Each row comes from the steps of one walk. Every step used is in the known rows, and no mark comes twice. Write the walk behind each row, first mark first.
Known rows
d/s: [-6, -26, 35, -6, -10, 5, 19, 2, 52, -12, 6, 11, -39, -2, 4, -15, -3, 6, -9, -30, 0, -20, -5, -34, 3, -2, 2, -31, -11, 4, -34, 9, -25, -19, -33, 29, -1, 36]
k/t: [-7, 0, 42, -33, -16, 9, 28, 19, 64, 0, -7, -8, -31, 16, -9, -12, -7, 2, -17, -25, 9, -15, -3, -10, -1, -13, -13, -20, -4, -2, -23, -10, -21, -11, 0, 22, -7, 17]
e/d/k/r/y: [-5, -3, 38, 6, -10, 14, 1, -18, 49, -3, 6, 18, -20, 7, -22, -8, 1, 20, -15, -21, 23, -3, -10, -4, -11, -8, -15, -40, -18, -4, -14, 0, -17, 34, -33, 27, 17, -51]
t/e/d: [-4, -16, 29, 13, -10, 8, 26, -43, 44, -2, -11, -3, -3, 36, -31, -11, -1, 28, -17, -22, -22, -4, 0, -7, 0, 0, 10, -19, -12, 9, -13, 3, -39, -1, -22, 11, -5, 1]
y/r/e/d/k: [-1, -7, 39, 22, -22, 7, 3, -34, 48, -8, 2, 9, -45, 7, -13, -18, 1, 41, -20, -23, -28, -14, -15, -17, 2, -6, 11, -41, -17, -26, -13, -4, -37, 26, -47, 15, 2, 6]
y/g: [-6, -20, 35, -11, -25, 1, 20, 14, 51, -13, -14, 0, -40, 7, 0, -13, -5, 13, 0, -37, -39, -15, -15, -23, -22, -5, -6, -23, -13, -35, -21, -22, -20, -1, -15, 23, -13, 51]
d/s/t/y/r: [-5, -7, 36, 8, -8, 6, 4, 40, 43, -16, 21, 18, -14, 6, -2, -15, -1, 38, -30, -15, -9, -9, -16, -32, -12, -21, 6, -39, -3, 10, -39, -7, -23, -38, -54, 39, -2, 6]
s/t/y: [-4, -4, 37, -12, -4, 8, 12, 35, 27, -12, 6, 8, -7, 8, -13, -7, -2, 37, -16, -11, 8, 9, -3, -5, -24, -25, -22, -16, -5, 12, -40, -17, -28, -28, -33, 27, -2, -7]
d/k/r/e: [-3, -8, 48, -11, -17, 8, 3, 1, 55, -13, 3, 27, -37, -7, -5, -9, -9, 15, -17, -21, 1, -10, 4, 7, 13, 3, -24, -43, -17, -38, -15, -3, -27, -6, -34, 27, 8, -2]
e/d/k/t/y/r: [-6, 8, 41, 3, -8, 15, 13, -13, 67, 7, 12, 4, -12, 28, -29, -13, 0, 41, -37, -26, 10, -10, -29, -24, -13, -12, 6, -42, -10, 2, -20, -13, -26, 20, -45, 27, -2, -38]
s/t: [-4, -16, 43, -19, -14, 4, 13, 1, 36, -8, -5, -1, -21, 9, -4, -8, -4, 12, -8, -9, 6, 1, 3, -13, -15, -21, -13, -10, -8, 9, -29, -11, -23, -21, -18, 24, 4, 26]
s/t/y/r/e/d/k: [-1, 7, 37, 21, -15, 9, -6, 6, 35, -7, 20, 15, -10, 14, -21, -14, 0, 59, -34, -12, -16, 4, -16, -9, -26, -18, -9, -38, -9, -11, -30, -22, -41, 0, -52, 26, 3, -22]
s/t/e/d/k/r/y: [-3, 2, 36, 6, -16, 10, -5, -6, 47, 0, 10, 17, 14, 24, -30, -10, -3, 32, -35, 0, -3, 6, 1, 11, -20, -14, -19, -34, -10, -2, -15, -11, -29, -9, -23, 28, 9, -45]
t/e/d/k/r: [-5, -13, 39, 9, -9, 11, 13, -48, 58, 2, -4, 11, 6, 35, -34, -7, -5, 23, -28, -19, -5, -6, -4, -1, 8, 5, 5, -35, -15, -1, -3, 4, -29, -1, -34, 22, 3, -28]
t/y/g: [-6, -5, 30, -3, -13, 6, 20, 48, 41, -17, 0, 11, -26, 5, -8, -10, -3, 42, -9, -37, -34, -4, -20, -13, -29, -8, -14, -29, -10, -30, -33, -26, -26, -10, -32, 26, -19, 13]
t/y: [-5, -7, 34, -7, 2, 12, 24, 30, 32, -17, 2, 12, -24, 0, -12, -7, -1, 43, -7, -27, 2, 2, -8, -5, -5, -16, -15, -24, -10, 0, -36, -5, -27, -11, -44, 22, -9, -12]
k/t/e/d: [-6, 5, 31, -7, -17, 10, 29, -17, 66, 10, -7, -13, 0, 50, -33, -14, -5, 14, -34, -23, -11, -12, -2, -2, -4, -2, -2, -21, -2, 8, -12, -11, -36, -10, 4, 16, -10, -2]
t/y/r/e: [-2, 7, 33, 15, -10, 10, 13, 47, 29, -25, 5, 19, -38, -5, -8, -16, 0, 62, -18, -22, -35, -4, -11, 1, 6, -19, -6, -40, -8, -27, -27, -8, -34, -7, -53, 18, -14, -6]
e/d/k/r/s: [-3, -7, 41, 11, -7, 9, -3, -34, 41, -8, 1, 12, -21, 20, -30, -8, -7, 1, -24, -28, 21, -11, -10, -9, -6, 4, 6, -34, -20, -2, -4, 0, -30, 4, -17, 35, 21, -14]
r/s/t/y: [0, 4, 34, 2, -5, 5, -1, 50, 10, -25, 8, 11, -22, 3, -21, -13, -9, 26, -23, -20, -5, 2, 0, 3, -26, -18, -15, -20, -6, 0, -33, -15, -46, -48, -8, 36, 3, 18]
g/y/r/e/d/s/t: [-2, -7, 26, 38, -29, 11, 2, -16, 44, 3, 31, 7, -22, -2, 0, -23, 2, 30, -27, -27, -14, -11, -18, -11, -32, -7, 28, -35, -7, -6, -17, -13, -33, -2, -14, 11, 10, 23]
g/y/r/e: [-1, -9, 35, 18, -25, 13, 17, 3, 43, -8, 11, 10, -49, -27, 8, -19, -1, 37, -8, -31, -21, -12, -14, 4, -10, -14, 21, -34, -12, -30, -12, -5, -25, 7, -21, 0, -4, 28]

Which walk is each row?
[-4, 15, 24, 24, -15, 7, -10, 32, 31, -11, 25, 20, 7, 31, -22, -12, -5, 21, -39, -19, 1, 0, 0, 12, -14, 3, -20, -35, -4, 0, -19, -17, -34, -28, -14, 35, 17, -29] -> k/r/e/d/s/t/y
[-2, 11, 27, 31, -10, 11, 10, 20, 26, -18, 7, 13, -26, 14, -22, -15, 4, 62, -22, -25, -30, -2, -17, -2, -5, -13, 3, -37, -9, -12, -22, -11, -38, 10, -45, 16, -6, -22] -> t/y/r/e/d
[-4, 5, 29, 17, -23, 4, -10, 5, 38, -7, 15, 12, -6, 31, -16, -12, -6, 0, -32, -17, 0, -8, 5, 4, -9, 5, -13, -30, -6, -1, -12, -14, -30, -22, 1, 33, 22, -5] -> k/r/e/d/s/t
[-4, -5, 26, -6, -27, 5, 12, 55, 42, -19, -3, 13, -52, -15, 2, -18, 0, 31, 2, -30, -42, -9, -12, -8, -33, -18, -27, -33, -12, -46, -29, -19, -23, 14, -19, 22, -13, 22] -> r/y/g
[-6, -21, 28, 16, -9, 7, 16, -38, 47, -2, 6, 1, -22, 24, -15, -14, 2, 8, -13, -33, 9, -16, -11, -35, -10, 4, 14, -25, -12, 23, -26, 6, -29, 6, -24, 26, 9, 14] -> e/d/s
[-2, 5, 34, 28, -10, 12, 6, 6, 38, -12, 14, 20, -29, 5, -21, -16, 2, 67, -26, -24, -25, -3, -21, -9, -5, -8, 1, -47, -14, -23, -26, -10, -41, 17, -64, 19, -5, -25] -> t/y/r/e/d/k
[-2, -5, 44, 9, -11, 7, -13, -29, 38, -4, 6, 9, -8, 27, -31, -7, -8, -2, -32, -19, 23, -5, -7, -6, -19, -3, -1, -28, -16, 7, -7, -10, -30, -9, -9, 40, 26, -14] -> e/d/k/r/s/t
[-3, 13, 39, 14, -8, 13, 3, 1, 54, -2, 14, 6, -23, 24, -35, -17, -4, 33, -44, -31, 3, -15, -26, -19, -17, -9, 10, -44, -10, -4, -16, -12, -39, 4, -28, 34, 1, -21] -> e/d/k/t/y/r/s
[-3, -19, 42, 7, -15, 15, 24, -10, 50, -5, 4, 3, -39, -21, 7, -13, 1, 31, -3, -30, 0, -12, -22, -13, -11, -23, 34, -30, -13, -8, -11, 0, -8, 12, -30, 5, -3, 15] -> g/y/r
[-3, 7, 22, 38, -11, 9, 5, 25, 34, -17, 21, 19, -25, 13, -16, -20, 3, 56, -29, -29, -31, -10, -19, -15, -4, -5, 9, -46, -7, -9, -28, -3, -40, -2, -52, 24, -5, -11] -> t/y/r/e/d/s
[-1, 5, 36, 16, 0, 10, 7, 50, 21, -33, 2, 17, -40, -4, -17, -14, -3, 48, -21, -27, -22, -9, -17, -9, 1, -22, 12, -37, -10, -9, -21, -3, -33, -24, -43, 31, -9, 0] -> t/y/r/s
[-1, -5, 29, 34, -25, 14, 14, -25, 40, -1, 13, 2, -36, -6, -6, -18, 3, 37, -13, -33, -17, -10, -19, 0, -20, -9, 29, -31, -13, -18, -7, -8, -28, 25, -16, -2, 3, 10] -> g/y/r/e/d
[-6, -14, 44, 1, -8, 11, 7, -47, 55, 2, 0, 8, -13, 23, -24, -4, -2, 9, -17, -23, 27, -7, -12, -13, -2, 1, 1, -31, -19, 7, -7, -1, -16, 21, -32, 28, 17, -31] -> e/d/k/r
[2, -8, 36, 23, -20, 10, 7, 7, 34, -12, 11, 7, -22, -8, -9, -19, -7, 31, -29, -20, -28, -9, -12, 6, -21, -20, 35, -30, -8, -11, -6, -7, -34, -37, -6, 14, -3, 31] -> g/y/r/s/t/e
[-1, -7, 36, 20, -9, 9, 3, -33, 46, -8, -2, 14, -4, 32, -38, -11, -9, 16, -36, -24, -12, -10, -2, 6, 4, 9, 10, -37, -16, -8, 1, 4, -43, -18, -18, 31, 6, -14] -> t/e/d/k/r/s
[-4, -22, 33, -1, -16, 2, 12, 3, 51, -7, 10, 11, -4, 17, -5, -17, -6, 16, -28, -13, -22, -11, 4, -19, -5, -5, -1, -28, -4, 6, -33, -1, -36, -54, -27, 32, -4, 35] -> d/s/t/e
[-4, -1, 39, 5, 0, 12, 19, 35, 37, -22, -1, 13, -29, -1, -10, -9, 1, 56, -12, -23, -14, -4, -19, -15, 6, -26, 7, -35, -9, -3, -26, -3, -18, -4, -61, 23, -13, -17] -> t/y/r
[-4, -9, 48, -27, -16, 10, 27, -8, 82, 7, 0, 8, -19, 13, -16, -15, -11, 21, -33, -20, -8, -16, -3, -10, 4, -2, -13, -38, -8, -21, -23, -3, -35, -20, -29, 23, -15, 8] -> d/k/t/e
[1, -4, 40, 14, -17, 2, -1, 18, 30, -26, -8, 5, -27, 14, -17, -18, -8, 29, -33, -10, -44, -13, -3, -6, 3, -23, 22, -30, -7, -9, -8, -6, -39, -47, -21, 29, -6, 34] -> y/r/s/t/e
[-7, 1, 27, 0, -18, 8, 25, -11, 72, 11, 6, -6, 1, 47, -27, -19, -6, 9, -42, -27, -13, -21, -5, -15, -3, 6, 5, -30, 0, 10, -17, -4, -39, -22, -1, 24, -8, 8] -> k/t/e/d/s
[-4, 5, 31, 12, -19, 8, 3, -3, 34, -10, -3, 8, -20, 27, -20, -8, -4, 8, -18, -22, -1, -5, 4, 16, 6, 4, -12, -25, -12, -12, -3, -9, -27, 5, -2, 20, 15, -15] -> k/r/e/d
[-3, 11, 47, -7, -8, 12, 7, 43, 60, -12, 13, 17, -37, -1, -18, -18, -9, 34, -41, -27, -3, -18, -21, -14, -6, -16, -4, -50, -9, -23, -25, -10, -34, -22, -36, 38, -10, -5] -> d/k/t/y/r/s
[-3, 5, 19, 28, -17, 5, -1, 13, 26, -6, 28, 13, -10, 22, -19, -19, -1, 35, -31, -23, -17, -2, -2, -4, -29, 4, -19, -29, -5, -1, -38, -17, -54, -17, -20, 25, 7, 4] -> r/e/d/s/t/y
[0, -8, 42, 10, -12, 5, 6, 18, 30, -30, -12, 5, -57, -3, -8, -16, -5, 20, -14, -24, -26, -20, -11, -18, 12, -21, 25, -32, -14, -13, -9, 4, -28, -18, -25, 28, -3, 37] -> y/r/s
[1, -6, 42, 27, -17, 4, -8, -26, 40, -13, 2, 7, -17, 22, -30, -18, -6, 32, -42, -13, -33, -12, -12, -16, -10, -14, 27, -37, -12, -6, -7, -6, -45, -24, -29, 32, 4, 15] -> y/r/s/t/e/d/k
[-3, 8, 40, 10, -27, 9, 6, -15, 64, 2, 5, 3, -39, 19, -18, -20, -2, 31, -33, -23, -22, -20, -16, -16, -1, -7, 5, -44, -10, -26, -11, -12, -36, 20, -28, 18, -1, 3] -> y/r/e/d/k/t
[-5, -3, 33, -9, -17, 3, 8, 50, 35, -13, 5, 7, -10, 13, -9, -10, -5, 36, -18, -21, -27, 4, -14, -10, -45, -18, -22, -21, -5, -18, -37, -37, -26, -28, -24, 32, -9, 15] -> s/t/y/g
[-4, -9, 42, 3, -13, 7, 2, -36, 53, 4, 1, 8, 21, 40, -32, -6, -6, 19, -37, -4, 1, 2, 0, 2, -12, -5, -5, -27, -10, 8, -9, -11, -28, -20, -24, 29, 10, -24] -> s/t/e/d/k/r
[-3, -22, 37, 9, -9, 10, 22, -61, 57, 4, -4, 5, -5, 27, -31, -12, -2, 34, -22, -23, -15, -6, -6, -13, -1, 4, 9, -30, -16, -1, -16, 5, -42, 5, -41, 16, -4, -5] -> t/e/d/k
[-6, -17, 30, 12, -13, 4, 6, -33, 43, 2, 12, -3, -6, 31, -16, -14, 1, 5, -22, -21, 11, -9, -8, -35, -25, -3, 6, -19, -8, 30, -30, -6, -30, -7, -19, 31, 15, 14] -> e/d/s/t
[-2, 1, 30, 16, -16, 4, -2, 52, 36, -19, 27, 23, -22, 1, -1, -21, -2, 44, -34, -15, -27, -9, -9, -17, -11, -14, -7, -43, -2, -10, -41, -11, -38, -40, -48, 34, -2, 14] -> d/s/t/y/r/e
[-2, -7, 23, 22, -25, 1, -1, -12, 33, -4, 18, 5, -21, 22, -13, -20, -2, 15, -25, -23, -15, -9, 3, -13, -21, 6, -10, -24, -7, -2, -31, -12, -50, -12, -9, 23, 12, 29] -> r/e/d/s/t
[-8, 6, 34, -2, -18, 11, 14, -1, 71, 11, 11, 1, -10, 32, -28, -14, -4, 29, -33, -39, -7, -11, -30, -22, -42, 2, -12, -37, -9, -19, -26, -33, -32, 17, -20, 30, -6, -13] -> e/d/k/t/y/g
[-1, -6, 38, 8, -22, 5, 11, 16, 40, -21, -8, 8, -55, -5, 0, -17, -1, 37, -10, -20, -40, -15, -5, -7, 16, -16, 6, -35, -11, -31, -16, -4, -31, 0, -37, 14, -7, 28] -> y/r/e
[-6, -7, 43, -11, -14, 11, 19, -43, 72, 15, 3, -6, -19, 29, -26, -12, -2, 10, -25, -28, 23, -13, -15, -24, -16, -1, -5, -28, -12, 6, -21, -9, -29, 22, -18, 23, 5, -8] -> e/d/k/t
